Each row was made from one small tree. Brackets hold a mark, then the marks that hang from it, in alphabetical order. Every link used is in the known rows. Write each row's tree.
Known rows
{tetul {doke ravut}}: [-16.1 -19.1 -14.7  12.6  -5.3   5.0  -3.7 -15.2  10.3 -24.4  -5.2  12.0
  32.8   3.8 -27.0  -8.9 -26.8   1.4   0.7   4.9   3.2   5.5  -5.0   4.9
   2.7]
{tetul {doke gigu lepor}}: [-15.6 -16.8  -5.6  12.4 -12.3  11.2  -4.5 -20.7  -0.5  -5.2 -17.7   9.1
  26.1   3.4 -24.0   7.9 -39.4  -2.2   4.4  11.7   6.7   0.1  -0.2   7.6
 -12.6]
{lipe gigu lepor}: [ -3.8  -2.7  -1.2   0.3  11.9   1.3 -23.7 -27.8   7.3   2.5 -14.2  17.1
  19.9   6.2 -17.9  -6.1 -13.4 -13.0  14.6  -0.9  -6.3   5.3  -4.5   6.2
 -10.2]
{tetul {doke {domalir dizam} gigu lepor ravut}}: [-17.8 -27.2 -20.8  -1.4 -11.4  21.3   9.2 -18.6  18.1  -7.6 -22.1   4.5
  16.0  12.8 -25.5   1.8 -44.2   8.7   7.3  -6.1   4.0   5.1  21.1   6.6
  -0.6]
{lipe {gigu dizam}}: [ -6.7   9.3 -14.4  -1.5  14.1   0.0 -23.9  -8.6   9.8  -8.1 -11.9  21.2
   7.0  -7.9 -21.7  -2.9  -9.2  -1.7  -0.8  12.0 -20.2   7.9 -10.0  10.6
   2.5]
{ravut {doke {domalir gunez} lepor}}: [ -8.2 -27.4 -13.8   8.2 -10.8  18.2 -29.1 -29.1  20.8  -9.0 -30.2   6.8
  22.6   5.3 -13.3  10.6 -38.4   5.3  10.4 -12.0   0.6   3.5  13.0  17.1
 -24.2]
{ravut {doke bivi domalir {gigu dizam} lepor}}: [ -3.4 -19.6 -12.1  -4.9 -21.8  19.0 -25.9 -25.7   5.9 -14.0 -47.0   8.6
   4.3   7.0 -28.4  18.9 -48.4   2.3   2.9   1.5  -0.2  -2.0  -3.4  20.2
 -28.7]
{doke lepor}: [ -8.4 -12.5   4.8  -2.0 -13.0   2.4 -26.6 -18.8   8.2 -12.8  -4.2  18.2
  13.6  -4.6 -18.4   2.3 -33.3 -11.0   5.3   4.8  -1.7  -1.8  -5.3   5.3
 -15.0]
{lipe {gigu dizam} lepor}: [ -1.5   4.4  -3.1  -6.8  19.6  -3.2 -28.6 -21.7  12.4  -2.9 -12.5  18.4
   4.2   1.5 -15.9  -8.5  -2.9  -2.2  13.1   5.1 -14.6   8.3  -4.6   7.1
  -0.2]
{doke bivi domalir {gigu lipe} lepor}: [ 10.9 -23.4  -9.4  -7.4 -24.9  12.6 -18.5 -35.4  -6.6  -1.9 -40.8  26.1
   5.5  15.5 -20.5  10.0 -43.2 -11.2   2.6 -10.0   2.0  -0.3   2.1  10.8
 -25.0]
{tetul {doke {gigu dizam}}}: [-14.5  -5.7 -16.5   7.0   6.8  11.6   0.9  -9.0   2.9 -12.5 -17.1   9.4
  14.9   0.4 -21.4   1.1 -15.7   3.4  -2.7  14.8  -4.9   9.1  -5.7  11.9
   6.6]
{pame {doke lepor ravut}}: [ -5.8  -7.6  -4.2   2.0 -10.7  -4.0 -20.4 -22.4  17.1 -25.3  -2.8  17.0
  25.8 -13.0 -27.5  -7.8 -47.9   0.4   0.0   6.7   7.3   2.8 -11.0  13.2
 -13.5]
{domalir dizam gunez}: [-29.2   1.8 -23.1   8.6  14.4  10.4 -11.5   5.1  20.8  -3.9  -4.2   2.7
   3.8  -1.3  -7.3 -10.5  -4.7   2.8  -5.6   5.8 -18.6  14.6   7.5  27.3
  -6.2]
{gagu {doke gigu}}: [-21.5 -13.7 -19.8   4.9  -3.8  10.0   3.9  -3.6  -0.9  -6.9 -32.6  11.9
  26.4  -6.8 -24.8  12.2 -29.0  -9.7 -14.6  11.8  -7.3  -3.4 -13.4  15.7
 -12.2]
{ravut doke}: [-14.0 -14.4  -8.8  -2.5  -7.9  11.9 -20.8 -20.1   7.9 -17.7 -18.7   8.9
  28.5  -6.7 -29.6   2.2 -24.2  -4.0   6.7   7.1  -6.5   0.5 -13.2  12.9
 -14.7]
{pame {doke bivi {domalir dizam gunez}}}: [-10.0   7.8 -22.6  19.2   2.7  -1.0  -7.4  -9.7  19.9 -12.1 -23.9   0.8
   2.0  14.0  -5.8  -9.9 -17.0  12.6 -12.3  -3.9   5.1  19.3  -5.4  44.3
 -12.7]
{dizam gigu}: [ -2.5   1.5 -12.9 -16.5  -3.8  11.6  -5.6 -17.1   4.7 -11.7 -10.3  13.6
  27.0 -15.7 -19.7  -0.5 -14.2  -5.9 -16.5   5.0  -9.6   3.9 -11.5  20.2
 -17.5]
{pame doke}: [ -1.7   4.3  -3.8   4.6  -0.5  -5.5 -12.8 -15.9   9.7 -18.4  -6.6  15.4
  23.9  -9.0 -20.1  -7.3 -23.1  -5.2  -5.6  10.2   5.3   9.2 -22.5  20.1
  -4.7]
{pame {doke gigu}}: [ -5.8   2.3 -15.8   4.5   2.0   8.1  -2.2 -13.5   1.9  -8.2 -20.7   6.7
  28.6 -11.2 -24.4   0.4 -31.0  -7.6 -10.6  12.3   4.2   8.6 -19.2  25.9
 -12.9]
{pame {doke bivi}}: [ -3.4   8.2  -4.0  15.2  -9.6 -10.5 -17.8 -17.7  -0.1 -23.1 -15.7  12.6
  19.9  -0.3 -20.5  -8.2 -29.8  -4.1 -12.0  14.2   9.7   8.2 -32.5  31.1
 -18.4]
{gagu {doke bivi {domalir dizam} gigu ravut}}: [-25.6 -20.3 -35.3   0.5 -11.1  15.0  14.3   1.6   7.7 -14.4 -44.8   3.8
  10.6  12.0 -28.8   6.8 -40.8   0.7 -19.9  -3.9  -4.1  -1.7  -1.0  26.2
 -12.6]
{domalir {dizam {gigu {lipe lepor}}} gunez}: [-11.7   3.0 -24.0 -21.1  19.3   8.6  -0.3 -25.0  21.3   9.3 -11.9  13.3
   0.1   0.1  -2.0 -26.4  11.1  14.9   1.3  -3.6 -21.5  18.6  18.9  25.1
 -10.9]
{domalir gunez}: [-16.4  -7.5 -17.0  14.9   7.6  10.3 -20.9  -4.7  12.6  -7.6  -9.4   9.5
  17.8  -2.7  -9.7  -3.4 -15.2  -6.8  -6.5   1.6 -10.0   8.2   0.3  22.5
 -12.8]
{ravut {doke {domalir dizam} gigu lepor}}: [-15.7 -24.0 -17.0 -14.2 -13.2  28.0  -7.8 -21.9  17.1  -1.2 -34.8  -0.3
  11.9   2.3 -26.7  14.0 -40.3   4.0  10.9  -2.7  -6.5   0.3  12.2  12.9
 -20.5]
{dizam {gigu {lipe lepor}}}: [ 11.1  -5.1  -5.9 -29.7   4.2   3.3  -8.2 -42.6   5.9  -2.9 -16.1  25.1
  16.6  -5.0 -13.6 -16.1  -2.8  -0.5   2.0  -5.7  -9.8   8.3  -0.2  10.9
 -11.9]

Write each row's tree
[  4.7 -10.8 -11.2 -23.4 -11.5   4.6  10.5 -38.8  16.7  -3.8 -15.9  21.0
   7.2  10.5 -13.3 -10.5 -12.5  23.5   6.5  -4.7  -4.7  13.2  19.2   6.2
   4.3] => {tetul {doke {domalir {dizam {gigu lipe}}} lepor}}
[-15.7 -19.9 -26.3 -13.7  -1.9  28.9   1.1 -15.1  16.6  -3.1 -37.8  -2.5
  16.2   2.6 -27.8  10.5 -26.3   1.9   4.8  -3.0  -9.0   6.6   6.4  19.3
 -12.7] => {ravut {doke {domalir dizam} gigu}}
[ -6.4 -11.8 -19.8  12.3 -11.7   5.5   1.0 -24.2 -11.9  -5.7 -29.9  20.1
  18.7  16.3 -25.6  -6.0 -24.4   0.3  -3.3  10.8   1.6   6.7 -12.5  15.0
 -11.6] => {tetul {doke bivi {gigu lipe}}}
[  9.8 -31.0 -13.4 -11.4 -11.7  17.4 -15.9 -51.6  -0.1  -1.7 -55.8  15.3
  16.7  23.1 -24.7   3.1 -30.6  -2.9  15.5 -15.0   3.9   2.1  -0.2  15.1
 -27.0] => {ravut {doke bivi domalir {gigu {lipe lepor}}}}
[ -5.0   6.4   4.7  14.2 -21.1 -12.6 -25.7 -24.8   1.1 -21.0 -12.8  15.5
  13.8  -1.1 -20.5  -4.8 -44.4  -1.0  -7.4  14.5  14.2   2.0 -25.2  25.8
 -26.8] => {pame {doke bivi lepor}}
[ -8.7 -18.3 -15.4  -2.0 -23.5  12.9 -23.0 -35.9  -4.7  -4.9 -39.4  18.6
  17.4   3.6 -34.9   6.8 -47.5  -1.2   7.3  10.8  -5.9  -3.8  -8.0  14.5
 -37.9] => {ravut {doke bivi {gigu lipe} lepor}}
[-18.3  -6.1 -25.5  -2.2  -2.7  14.0 -13.4  -1.4   1.6 -20.0 -25.7   9.7
   9.1  -3.1 -31.4   0.9 -34.2  -8.0 -15.9   9.3 -12.4   1.9 -10.3  24.5
 -18.8] => {doke bivi {gigu dizam} ravut}
[ -3.8 -29.1 -18.4  -4.7   3.7  10.8   4.3 -38.5   4.8  -4.3 -22.3  19.6
  26.3  11.6 -26.2 -16.8 -22.4   1.8  16.0  -3.1   1.0   9.1   8.6   0.2
  -0.7] => {tetul {doke {gigu {lipe lepor}} ravut}}
[ -4.4 -18.3  -9.4  11.9 -19.7  -2.9  -6.8 -14.0   0.2 -23.1 -40.0  17.8
  17.0  14.5 -17.4  11.1 -28.6  -5.8 -13.8  -4.3   6.3  -2.6 -18.0  20.4
 -13.2] => {gagu {doke bivi domalir}}
[  0.3 -24.7  -5.7   0.6 -27.8   5.2 -25.1 -25.3   7.0 -24.6 -23.1  18.4
  14.9  11.6 -23.6   5.4 -52.5  -9.9  -1.0 -14.5   8.3  -3.8  -0.7  11.7
 -23.9] => {doke bivi domalir lepor ravut}
[ -9.9 -32.0 -29.7  -4.0  -8.5  17.3  10.9  -8.8   8.4 -15.1 -42.1  11.7
  32.3   1.4 -28.8  14.5 -44.6  -8.5 -13.2 -11.7  -1.7  -4.9   0.7  12.0
  -7.7] => {gagu {doke domalir gigu ravut}}
[ -1.8 -23.9 -25.2  -0.3 -15.8  22.0  -7.6 -14.8   0.3 -14.8 -38.9   8.7
  24.6  10.7 -30.5  11.8 -45.8 -17.3 -13.2 -13.9   3.8   0.4  -4.8  22.5
 -24.7] => {doke bivi domalir gigu ravut}
[ -8.9 -18.1 -22.5  18.3 -10.0  16.8 -23.5 -22.9   9.3 -14.9 -40.5   2.5
  20.2  15.6 -17.6   8.1 -30.2   3.7  -2.9  -9.2   1.9   6.4  -2.8  33.4
 -29.6] => {ravut {doke bivi {domalir gunez}}}
[-25.2 -13.1 -44.3   7.8   1.5  27.1  -0.6   0.9  14.2  -3.3 -35.3  -2.6
   7.3  16.0 -18.5   0.6 -34.6  -0.6 -16.2 -12.4 -10.0  10.6  13.1  38.0
 -22.6] => {doke bivi {domalir dizam gunez} gigu ravut}
[-11.4 -25.1 -18.9  30.2 -19.2   6.4 -16.8 -24.4  14.4 -18.6 -23.8  10.1
  20.9  26.5 -15.2  -0.4 -48.5  10.0  -1.4 -14.0  14.5   4.5  11.1  20.1
 -19.2] => {tetul {doke bivi {domalir gunez} lepor ravut}}
[ -9.7 -25.6 -38.3   5.2   5.9  31.7  -5.3  -9.7  14.9  -2.8 -31.5   3.9
  26.5   3.4 -17.5   9.3 -36.7  -9.7  -9.3 -19.5  -5.9   6.9  15.0  23.5
 -17.7] => {doke {domalir gunez} gigu ravut}
[-18.0 -12.1 -22.9  18.5   9.2  12.0   3.7  -8.9  24.2  -5.8 -15.8   2.4
   9.6  21.3  -2.7  -7.4  -5.3  16.3   2.9  -7.5   0.6  18.3  16.4  21.8
   8.7] => {tetul {doke {domalir dizam gunez}}}
[ -7.0 -14.2 -10.8  11.4 -21.6   1.4  -9.4 -33.2  -9.0  -4.7 -28.8  22.7
  14.1  14.9 -25.8  -2.0 -39.4   3.4   4.9  11.4   6.4   1.8  -4.9   9.2
 -19.0] => {tetul {doke bivi {gigu lipe} lepor}}
[-17.7 -13.7 -12.0  -8.7  -5.6  18.1 -23.7 -18.0  10.8 -11.0 -26.9   8.0
  11.0 -13.4 -30.4  12.7 -40.1   3.2   7.7  14.8 -12.8  -4.2  -1.8  11.3
 -22.3] => {ravut {doke {gigu dizam} lepor}}
[-16.0   9.0 -34.7 -17.2  14.7   9.5   2.5 -12.4  19.4   3.8 -10.1  13.1
   3.0  -7.7  -8.2 -20.1   6.6  17.2 -12.6   4.6 -28.1  18.8  11.9  29.5
  -9.3] => {domalir {dizam {gigu lipe}} gunez}
[-23.2 -26.4 -35.4  -8.1  -0.9  18.9  18.4   1.2  16.5 -10.6 -36.5   4.9
  17.8   2.3 -26.7   6.5 -32.6   0.5 -14.1  -6.4 -11.1   1.3   8.4  15.1
  -0.1] => {gagu {doke {domalir dizam} gigu ravut}}
[ -7.2 -18.2 -13.3   0.7  -5.8  -3.0  -1.9 -26.2  -8.0  -2.2 -45.0  22.7
  12.9  13.6 -20.3  -2.8 -24.0  -5.3  -2.8   4.8  -3.3  -0.8 -12.2  14.4
 -20.8] => {gagu {doke bivi {gigu {lipe lepor}}}}
[ -5.5 -23.0 -19.8   6.7  -4.5  24.5 -17.1 -16.5  10.3   6.2 -31.3   7.9
  17.2   6.3  -9.9  16.8 -41.3  -8.9  -0.7 -13.5  -1.4   3.3  16.9  20.2
 -23.8] => {doke {domalir gunez} gigu lepor}
[-15.7 -15.2  -4.1   4.6 -23.1  -0.5 -29.4 -16.0   3.6 -24.1 -11.6  17.5
  15.7   1.5 -28.3  -1.7 -51.3  -9.5  -4.6   3.6   1.4  -5.3  -8.7  13.3
 -27.8] => {doke bivi lepor ravut}
[  2.8  -8.1 -15.3  -3.1  -5.4  15.5 -12.9 -10.9  -0.3 -12.6 -39.4  11.9
   1.1   9.2 -18.7  13.8 -26.6 -10.4 -10.5  -3.6  -2.1   4.8  -8.6  25.1
 -13.2] => {doke bivi domalir {gigu dizam}}
[ -5.8 -27.3 -24.5  13.7 -17.6  19.5   4.9 -20.2  -1.2 -17.1 -38.5   6.5
  31.5  22.8 -30.0   7.6 -45.0  -3.0  -8.9  -8.8  13.8   4.4  -3.8  18.6
 -14.1] => {tetul {doke bivi domalir gigu ravut}}
[ -7.7  -2.4  -8.3  -4.5 -25.1   5.5   5.9 -26.5   9.9 -11.7 -22.1   7.0
   9.9  17.4 -15.8  -0.8 -28.5  19.6  -9.0   0.1   8.7   7.7   3.3  24.6
 -15.7] => {tetul {doke bivi {domalir {dizam gigu}} lepor}}
[-13.0 -22.4 -24.8  15.1 -19.2  26.6 -24.1 -26.9   7.3  -2.1 -50.9  -0.1
  21.1  13.6 -20.6  19.7 -55.0   0.1  -0.4  -6.2   3.1  -0.5   6.2  31.5
 -46.8] => {ravut {doke bivi {domalir gunez} gigu lepor}}
[-10.6 -25.2 -33.7   7.8   1.3  35.1  -8.6 -19.7  13.2   0.2 -43.5  -2.2
  31.3   4.9 -20.0  15.9 -31.8  -1.3  -2.3 -11.0  -4.0   6.4   8.9  27.7
 -24.9] => {ravut {doke {domalir gunez} gigu}}
[ -0.4 -31.0 -14.7 -11.8 -16.0  24.2 -13.1 -21.8   9.5  -9.5 -26.7  13.8
  24.4   2.4 -28.1  13.1 -54.2 -14.3   2.5 -15.4   2.2  -3.2  11.4   6.6
 -18.1] => {doke domalir gigu lepor ravut}
[-10.8 -28.5 -24.9   5.9  -8.5  31.8 -19.4 -25.5  15.1   2.0 -40.0   2.1
  25.5   3.5 -19.2  20.1 -47.4  -0.2   6.0 -10.7  -1.3   1.9  15.9  22.5
 -33.2] => {ravut {doke {domalir gunez} gigu lepor}}
[  6.9 -11.0 -25.6  -9.8   6.6  12.8  -2.0 -13.9  15.6 -20.0 -28.6  10.6
  17.0  -8.0 -25.3   1.3 -34.3   1.0  -9.2  -5.5   2.3   9.3  -4.4  23.5
   0.4] => {pame {doke domalir {gigu dizam} ravut}}
[ -3.0 -23.9 -39.2   6.9  -9.0  25.9 -13.3 -32.7   3.7   0.5 -55.9  10.5
  18.5  17.3 -22.1   7.6 -32.2   5.1  -1.2 -10.4  -6.1   8.5   4.5  29.7
 -32.5] => {ravut {doke bivi {domalir gunez} {gigu lipe}}}
